Every row comes from one small tree of marks. The marks that hang from a mark follow it in brackets, in the order of their numbers. Every link used is in the known rows. Which tree was each row made from?
Known rows:
q_905[q_576[q_460]]: [-28, -3, 10, -4, 14, 1, 8, 13, 3, 29, 34, -41, 18, -13, -11, 11, -7, -27, 7, -16, -7, 8, 28, -13, -17, 10]
q_107[q_460[q_576[q_905[q_26]]]]: [-38, 12, -1, -25, 6, 17, 27, 21, -1, 25, 56, -37, 18, -20, -7, 11, -8, -23, 29, -26, -11, 4, 30, -30, -18, 10]
q_905[q_26 q_576[q_460[q_107]]]: [-39, 2, 16, -13, 23, 3, 18, 16, 23, 1, 70, -40, 31, -13, -14, 21, -10, -16, 8, -7, -4, 1, 41, -19, -17, 10]
q_460[q_107]: [-30, 3, -7, -9, 2, -3, 8, 20, 13, 15, 47, -25, 10, 1, -24, 13, -16, -19, -2, -7, -13, 10, 18, -5, -9, 18]
q_838[q_164[q_243] q_303 q_342 q_707 q_920]: [15, -2, 40, 36, -7, 31, 5, 18, -13, 26, -5, -23, 30, -15, -13, -36, -26, -31, 14, 5, -35, 7, -3, 16, 41, 26]
q_342[q_26[q_905[q_576]] q_838[q_164[q_243] q_920]]: [-40, -38, 43, 33, 1, 12, -7, -8, -41, -3, 10, -9, 38, -5, 26, 2, -32, -7, 0, -11, -13, -6, 4, -32, 17, 61]
q_26[q_905[q_576[q_460]]]: [-29, -17, 26, 8, 18, 2, 9, 2, -7, 24, 38, -32, 17, -12, -7, 25, -3, -27, -2, -17, -14, 1, 29, -10, -16, 23]
q_905[q_26 q_576[q_460]]: [-31, 1, 18, -9, 21, 10, 17, 8, 11, 25, 51, -40, 35, -16, -4, 14, -15, -21, 17, -12, -1, 1, 33, -23, -15, 12]
q_342[q_26[q_905[q_576]]]: [-37, -23, 21, 20, 13, -1, 14, -1, -16, 17, 18, -24, 17, -5, 14, 20, -14, -19, 2, -23, -5, -5, 21, -15, -3, 44]
q_838[q_707]: [-4, 4, -1, -2, 4, 9, 2, 9, -4, 29, 22, -26, 15, -8, -14, -2, -7, -26, 4, -7, -7, 2, 11, 0, -2, 24]
q_838[q_920]: [-11, 8, -6, -1, -12, 9, -1, 6, -2, 36, 24, -34, 13, 0, -22, -6, -26, -35, 14, -15, -20, 19, 19, -8, 3, 20]
q_342[q_838[q_303 q_920]]: [-19, 4, 5, 1, -10, 5, 1, 6, -1, 31, 24, -31, 10, -13, -18, -13, -22, -24, 9, -10, 0, 2, 8, -13, 20, 34]
q_576[q_460[q_107] q_905[q_26]]: [-29, 12, 2, -15, 4, 13, 29, 20, 21, -2, 78, -34, 10, -4, -12, 21, -8, -28, -5, 5, -16, 4, 25, -28, -25, -3]
q_905[q_576]: [-36, -3, 8, -1, 13, -1, 8, 19, 2, 30, 24, -33, 18, -4, -12, 2, -18, -17, 9, -20, -3, 4, 26, -8, -5, 30]
q_460[q_107 q_576[q_905[q_26]]]: [-48, 7, -3, -18, 4, 9, 35, 36, 15, -6, 69, -30, 9, -8, -16, 15, -4, -24, 2, -8, -16, 1, 30, -16, -6, 26]
q_342[q_26 q_838[q_303 q_707]]: [-13, -7, 8, 8, 6, 4, 8, -2, -10, 17, 15, -23, 13, -21, 12, -2, -3, -18, 0, -2, 19, -17, -6, -16, 17, 34]
q_342[q_26 q_838[q_920]]: [-21, -2, -8, 8, -11, 1, -5, -7, -13, 16, 21, -24, 18, -6, 11, 4, -28, -23, 10, -10, 2, 3, 6, -33, 9, 34]
q_920[q_838[q_164[q_243] q_303 q_342[q_26]]]: [-10, -13, 31, 36, 10, 23, 28, 19, -16, 24, -9, -5, 31, -8, 19, -18, -38, -15, 17, 14, -10, -14, -20, -6, 18, 16]
q_342[q_26]: [-23, -2, -10, 2, -2, 5, 12, 3, -6, 29, 22, -28, 14, -2, 8, 11, -19, -26, 10, -11, -4, 8, 5, -19, -7, 18]
q_838[q_342 q_707]: [6, 9, 8, 22, 6, 8, 2, 16, 2, 30, 14, -28, 21, -14, -11, -1, -21, -27, 13, -2, -13, -3, 13, 8, 14, 27]
q_107[q_460[q_576[q_905]]]: [-35, 6, -7, -21, 0, 7, 17, 26, -9, 29, 38, -39, 0, -16, -14, 8, -1, -29, 17, -30, -16, 11, 26, -21, -20, 7]
q_905[q_26]: [-25, 8, 0, -10, 6, 13, 16, 7, 10, 33, 46, -28, 30, -4, -7, 8, -27, -19, 19, -6, -3, 1, 15, -21, -5, 23]
q_303[q_838[q_164[q_243]]]: [-23, -13, 20, 8, 18, 12, 8, 13, -13, 25, 22, -13, 39, -2, -20, -7, -35, -10, 10, 12, -15, -2, -9, -13, -3, 29]
q_26[q_905]: [-23, -10, 10, 7, 3, 4, 7, 2, -10, 34, 31, -20, 12, -2, -11, 19, -17, -24, 0, -13, -15, 2, 10, -6, -4, 35]
q_164[q_243]: [-27, -3, -1, -4, -4, 12, 9, 1, -7, 37, 26, -27, 29, 0, -11, -2, -20, -21, 14, -1, -11, 18, -3, -14, -6, 29]
q_576[q_460 q_905[q_26]]: [-20, 12, 2, -11, 2, 20, 29, 11, 10, 21, 62, -36, 12, -7, -2, 14, -14, -34, 5, 1, -12, 3, 17, -29, -23, 1]

Which tree is each row?
[14, -10, 32, 48, 10, 19, 2, 0, -22, 6, -7, -18, 48, -13, 2, -20, -37, -22, 19, 17, -27, -8, -5, -2, 30, 32] : q_303[q_838[q_164[q_243] q_342[q_26] q_707 q_920]]
[10, 8, 14, 27, 25, 2, 7, 13, 7, 25, 12, -27, 30, -18, -25, -3, -24, -18, 16, 11, -7, -19, 11, 9, 15, 32] : q_303[q_838[q_342 q_707]]
[12, -5, 20, 37, 15, 17, 7, 24, -16, 10, -8, -2, 25, -7, 21, -6, -31, -17, 8, 7, -7, -27, -3, 0, 12, 13] : q_920[q_838[q_164 q_342[q_26] q_707]]
[-3, 0, -3, 12, -7, 5, -10, -12, -17, 7, 13, -25, 21, -13, 12, -3, -14, -25, 6, -7, 4, -4, 6, -23, 16, 37] : q_342[q_26 q_838[q_707 q_920]]
[-46, 2, -10, -14, -2, 1, 26, 41, 9, -3, 51, -30, -6, -4, -24, 12, 2, -29, -7, -12, -21, 9, 25, -7, -9, 22] : q_460[q_107 q_576[q_905]]
[-4, -20, 41, 47, 15, 16, 24, 19, -19, 21, -5, 1, 15, -8, 20, 4, -33, -18, 4, 1, -13, -30, -7, 1, 20, 22] : q_920[q_838[q_164 q_303 q_342[q_26[q_905]]]]
[-12, -17, 37, 47, 20, 3, 9, 3, -15, 10, 3, -24, 24, -17, 18, 13, -12, -20, 5, -12, -10, -18, 23, 2, 17, 50] : q_838[q_342[q_26[q_905[q_576]]] q_707]
[-37, -18, 26, 6, 19, -5, 9, 11, 4, 1, 54, -31, 13, -10, -17, 31, 1, -21, -12, -13, -17, 2, 36, -7, -18, 22] : q_26[q_905[q_576[q_460[q_107]]]]
[18, -4, 32, 42, -6, 23, 8, 19, -13, 19, -10, -25, 15, -15, 5, -22, -25, -37, 10, -5, -26, -3, 5, 10, 39, 16] : q_838[q_164 q_303 q_342[q_26] q_707 q_920]
[-4, -11, 32, 14, -7, 25, -6, 7, -23, 14, 10, -15, 28, -16, -10, -31, -17, -19, 3, 4, -12, -2, -12, -8, 31, 39] : q_342[q_838[q_164[q_243] q_303 q_707 q_920]]
[-5, 8, 13, 20, 13, 7, 27, 25, 10, 40, 7, -22, 13, -13, -13, -11, -29, -22, 18, 3, -2, -16, 5, 9, 13, 16] : q_920[q_838[q_303 q_342]]
[-36, -3, 10, -9, 17, -4, 9, 20, 15, 5, 54, -39, 14, -10, -23, 19, -4, -21, -2, -10, -10, 10, 37, -9, -19, 7] : q_905[q_576[q_460[q_107]]]
[-17, -17, 19, 32, -3, 19, 9, 15, -20, 23, 6, -12, 37, -2, 21, 0, -41, -18, 15, 5, -24, 8, -12, -14, 12, 25] : q_838[q_164[q_243] q_342[q_26]]
[-4, -11, 26, 43, 5, 16, 7, 6, -18, 14, -1, -18, 46, -7, 2, -14, -50, -22, 22, 13, -29, 0, -4, -11, 22, 29] : q_303[q_838[q_164[q_243] q_342[q_26] q_920]]
[2, -28, 48, 56, 25, 16, 10, -3, -30, 4, -1, -3, 46, -13, 11, 4, -28, -13, 5, 20, -22, -22, -14, 0, 20, 47] : q_303[q_838[q_164[q_243] q_342[q_26[q_905]] q_707]]
[4, -7, 31, 13, -8, 30, 4, 11, -19, 25, 5, -23, 25, -9, -17, -36, -15, -30, 7, 0, -27, 12, -3, 8, 25, 23] : q_838[q_164[q_243] q_303 q_707 q_920]
[-9, -9, 24, 8, 8, 12, -2, 24, -12, 18, 19, -12, 14, -17, -4, -12, -13, -13, -7, -2, 3, -17, -8, -5, 19, 30] : q_342[q_838[q_164 q_303 q_707]]
[-1, -18, 45, 49, 42, -2, 15, -9, -10, 1, 13, -32, 34, -29, 6, 22, -6, -21, 5, 6, -6, -30, 24, 0, 5, 33] : q_303[q_838[q_342[q_26[q_905[q_576[q_460]]]] q_707]]
[-39, 7, -3, -14, 2, 16, 34, 26, 4, 17, 51, -31, 14, -10, -6, 9, -9, -30, 12, -12, -11, 0, 21, -19, -5, 28] : q_460[q_576[q_905[q_26]]]
[-33, -21, 7, 14, 3, -2, 1, -12, -22, 14, 29, -10, 17, -7, 20, 29, -18, -14, -4, -8, 5, -12, -3, -31, 0, 49] : q_342[q_26[q_905] q_838]
[-13, -6, 18, 3, 12, 16, 19, 33, -6, 33, 12, -8, 10, -3, -12, -15, -26, -16, 4, -2, -6, -14, -4, 0, 0, 7] : q_920[q_838[q_164 q_303]]
[-2, -9, 31, 11, 15, 28, 17, 17, -18, 22, 1, -4, 27, -8, -8, -31, -14, -13, 5, 12, -5, -17, -17, 4, 9, 19] : q_920[q_838[q_164[q_243] q_303 q_707]]
